Every row comes from one small tree of marks. The marks that hang from a mark follow it in brackets, in the order of their numbers. Every link used is in the known rows. Which tree was each row made from?
In the rows, 128 means zero.
Known rows:
Z399{Z101{Z792{Z235{Z193}}}}: [108 164  96 125 147  94 150 108 141 108 152 170 109 122 160 151  70  96
  85 196 153]
Z235{Z193{Z505{Z103 Z212{Z190}}} Z792}: [101 118  98  77 154 111 134 123 124 172 140 112 110 167 113 215 127  71
 143 140 166]
Z101{Z792{Z235{Z193{Z505}}}}: [106 160  80 123 145  93 140 101 141 106 151 175 102 118 155 178  92  89
 119 166 153]
Z235{Z193{Z505} Z399{Z101} Z792}: [122 151 110 118 138 111 108 129 126 149 156 146 109 147 132 213  94  99
  91 181 159]
Z193{Z235{Z399 Z792} Z505}: [129 144  82 116 145 107 108 116 106 128 159 151  88 132 120 234 110 103
 139 147 145]
Z364{Z235}: [103 124  81 121 141 102 134  90 149 106 148 162  93 123 130 170  81 100
 121 187 141]
Z399{Z101{Z792{Z235{Z193{Z505{Z103}}}}}}: [107 163  92 107 146  96 143 109 158 114 147 153 110 127 154 163  91  86
 117 174 153]
Z399{Z101}: [108 149  91 129 147 100 137 115 149 104 147 155 101 125 148 178  74 102
 111 184 166]
Z792{Z235{Z193{Z505{Z212}} Z399}}: [114 133 106 102 147 110 145 132 114 140 157 150 112 138 137 195  95  81
 135 155 140]
Z505{Z103 Z193}: [ 86 128  98  76 150  92 159 112 131 131 139 124  94 155 136 148  85  81
 140 148 158]
Z190{Z103{Z505{Z193{Z235} Z212}}}: [106 128  91  99 159 108 175 137 147 115 144 118 101 154  96 194 118  68
 164 147 175]
Z505{Z103 Z193{Z235{Z399}} Z212{Z190}}: [107  96 118  55 164  97 169 119 100 166 149 113 105 165 105 181 110  79
 159 115 144]
Z364{Z235{Z792}}: [104 129  79 112 137 109 121  93 128 121 146 154  87 138 122 178  91 100
 112 194 139]
Z792{Z235{Z193{Z505{Z103 Z212}}}}: [102 137  91  86 150 107 154 131 138 135 145 127 111 144 136 181 104  69
 159 151 148]
Z364{Z101 Z235{Z193{Z505} Z399 Z792}}: [129 134  89 119 125 123 100 105 136 152 144 149 100 133 124 197 101  86
  88 198 129]
Z101{Z792{Z235}}: [100 151  77 118 149  90 154  92 120  94 148 179  89 113 161 152  78  94
 116 172 146]
Z364{Z101{Z792{Z235{Z193{Z505{Z212}} Z399}}}}: [119 148  96 111 136 106 150 112 122 134 145 164  98 125 150 174 101  64
  99 161 137]
Z399{Z101{Z792}}: [101 156  91 129 143  87 147  93 147  97 147 173  89 126 152 164  81  95
  88 175 168]
Z235{Z193 Z399 Z792}: [109 140 110 106 138 107 123 120  91 161 156 143 100 156 132 187  82  94
  83 178 153]
Z364{Z101{Z792} Z235{Z193{Z505} Z399}}: [122 138  91 129 124 103 123  78 155 131 146 175  94 119 135 176  98  81
  75 182 133]
Z190{Z103}: [106 149  89 130 158 109 149 114 133 111 140 155 100 123 147 181  81  96
 129 182 170]
Z364{Z101{Z792} Z235{Z399}}: [115 131  89 122 128 100 136  71 133 119 142 179  81 116 142 149  85  86
  72 187 127]
Z103{Z505{Z193{Z235{Z792}} Z212}}: [102 124  85  81 145 102 152 133 126 129 150 111  87 172  86 202 126  68
 149 138 166]
Z792{Z235{Z399{Z101}}}: [121 143 103 116 150 107 140 123 114 114 156 163 109 114 159 164  62 106
 113 193 136]

Write each row's tree:
[120 111 119  78 173 117 160 131  81 168 144 124 107 164 102 204 116  88
 144 146 152]  Z505{Z193{Z235{Z399 Z792}} Z212{Z190{Z103}}}
[ 99 111  89  85 159 103 148 111 140 139 138 129 105 143 125 208 120  74
 170 126 165]  Z193{Z505{Z103 Z212{Z190}}}
[102 107  98  54 164 102 158 122 105 163 140 102  98 174  99 190 123  76
 163 127 153]  Z505{Z103 Z193{Z235{Z792}} Z212{Z190}}
[130 148  95  98 145 108 111 123 124 137 155 128  96 141 119 219 111 101
 137 155 145]  Z193{Z235{Z399{Z101} Z792} Z505{Z103}}
[103 120 114  50 149 102 155 128  85 167 150 103  85 185  99 180 114  73
 141 127 138]  Z505{Z103 Z193{Z235{Z399 Z792}} Z212}
[108 153 121 122 138  90 141 102 126 134 159 167 101 140 146 164  75  94
  58 179 160]  Z235{Z193 Z399{Z101{Z792}}}
[111 127 102 119 166 116 152 127 146 146 139 141 124 138 126 220 114  80
 146 157 179]  Z235{Z193{Z505{Z212{Z190{Z103}}}}}
[108 141 117  80 149  82 159 102 124 131 154 138  90 153 126 151  92  91
 109 142 146]  Z505{Z103 Z193{Z235{Z399{Z101{Z792}}}}}
[119 150  85 118 138 100 147  96 105 113 144 177  90 104 170 144  74  85
  89 182 130]  Z364{Z101{Z792{Z235{Z399}}}}
[110 124 110  74 150 102 150 128  85 153 154 125  85 174 102 193 109  82
 130 135 141]  Z505{Z193{Z235{Z399 Z792}} Z212}
[119 130  96 113 173 122 157 134 135 137 140 147 132 124 138 207 107  84
 162 170 161]  Z792{Z235{Z193{Z505{Z212{Z190{Z103}}}}}}
[117 143 105  93 145  92 149 106 138 125 155 143  87 146 116 200 122  78
 130 126 150]  Z193{Z235{Z399{Z101{Z792}}} Z505{Z103 Z212}}
[111 122  91 116 169 115 153 118 142 126 135 149 113 128 129 221 116  85
 164 150 176]  Z193{Z505{Z212{Z190{Z103}}}}
[114 139 105 111 147 106 141 123 102 138 160 157 114 125 153 164  65  97
 108 184 137]  Z792{Z235{Z193 Z399}}
[124 113 103  91 165 117 142 128 101 152 150 122 114 148  97 211 116  91
 142 160 165]  Z212{Z190{Z103{Z505{Z193{Z235{Z399 Z792}}}}}}
[110 127 122  57 150 105 153 136 102 161 150 102  93 184 101 177 109  79
 128 144 141]  Z505{Z103 Z193{Z235{Z399{Z101} Z792}} Z212}
[ 97 111 112  90 174 108 179 123 124 142 132 134 112 153 125 176 101  80
 149 153 173]  Z505{Z193 Z212{Z190{Z103}}}
[114 167  88 131 145  95 137 110 159 101 151 174 110 116 158 176  87  95
 106 183 156]  Z399{Z101{Z792{Z235{Z193{Z505}}}}}
[111 129  83  90 128 123 125 112 156 157 131 116  96 157 108 188 123  60
 119 178 136]  Z364{Z101 Z235{Z193{Z505{Z103 Z212}} Z792}}
[107 128 112  89 141  88 168 116 137 119 159 138  90 162  98 179 115  70
 110 134 163]  Z103{Z505{Z193{Z235{Z399{Z101{Z792}}}} Z212}}
[114 143 102 112 139 109 110 121 108 153 156 147 100 149 129 213  99  94
 104 163 156]  Z235{Z193{Z505} Z399 Z792}
[119 128 119  97 156 112 171 146 139 127 153 120 111 157  96 192 109  77
 137 159 168]  Z190{Z103{Z505{Z193{Z235{Z399{Z101}}} Z212}}}
[120 133 103  94 142 105 131 134 122 131 160 123 100 157 100 197 104  92
 116 166 157]  Z103{Z505{Z193{Z235{Z399{Z101} Z792}}}}
[ 96 133  92 107 154 106 163 126 148 112 139 133 105 143 123 172  95  78
 139 170 182]  Z190{Z103{Z505{Z193}}}
[101 142 125  89 138  95 151 111 140 149 152 139 100 163 126 180 110  68
  95 141 160]  Z235{Z193{Z505{Z103 Z212}} Z399{Z101{Z792}}}
[ 86  99 109  59 162  96 174 115 122 154 135 114 105 167 121 163 105  70
 155 129 162]  Z505{Z103 Z193 Z212{Z190}}
[118 139  79 122 128 119 116 104 144 141 137 144  98 136 128 171  88  85
  81 216 137]  Z364{Z101 Z235{Z193 Z792}}
[115 135  95 104 124 103 128  78 153 144 141 153  94 130 131 162 103  72
  86 172 129]  Z364{Z101{Z792} Z235{Z193{Z505{Z103}} Z399}}
[114 145 113 105 149  83 154 102 125 118 158 160  90 142 129 165  87  99
  98 151 150]  Z505{Z193{Z235{Z399{Z101{Z792}}}}}
[115 144 107 111 142 108 121 120 103 136 153 150  96 143 138 187  81 104
  88 187 152]  Z235{Z399{Z101} Z792}
[100 104 100  64 167  95 172 118 126 148 141 110 103 160 108 181 113  76
 173 120 155]  Z505{Z103 Z193{Z235} Z212{Z190}}
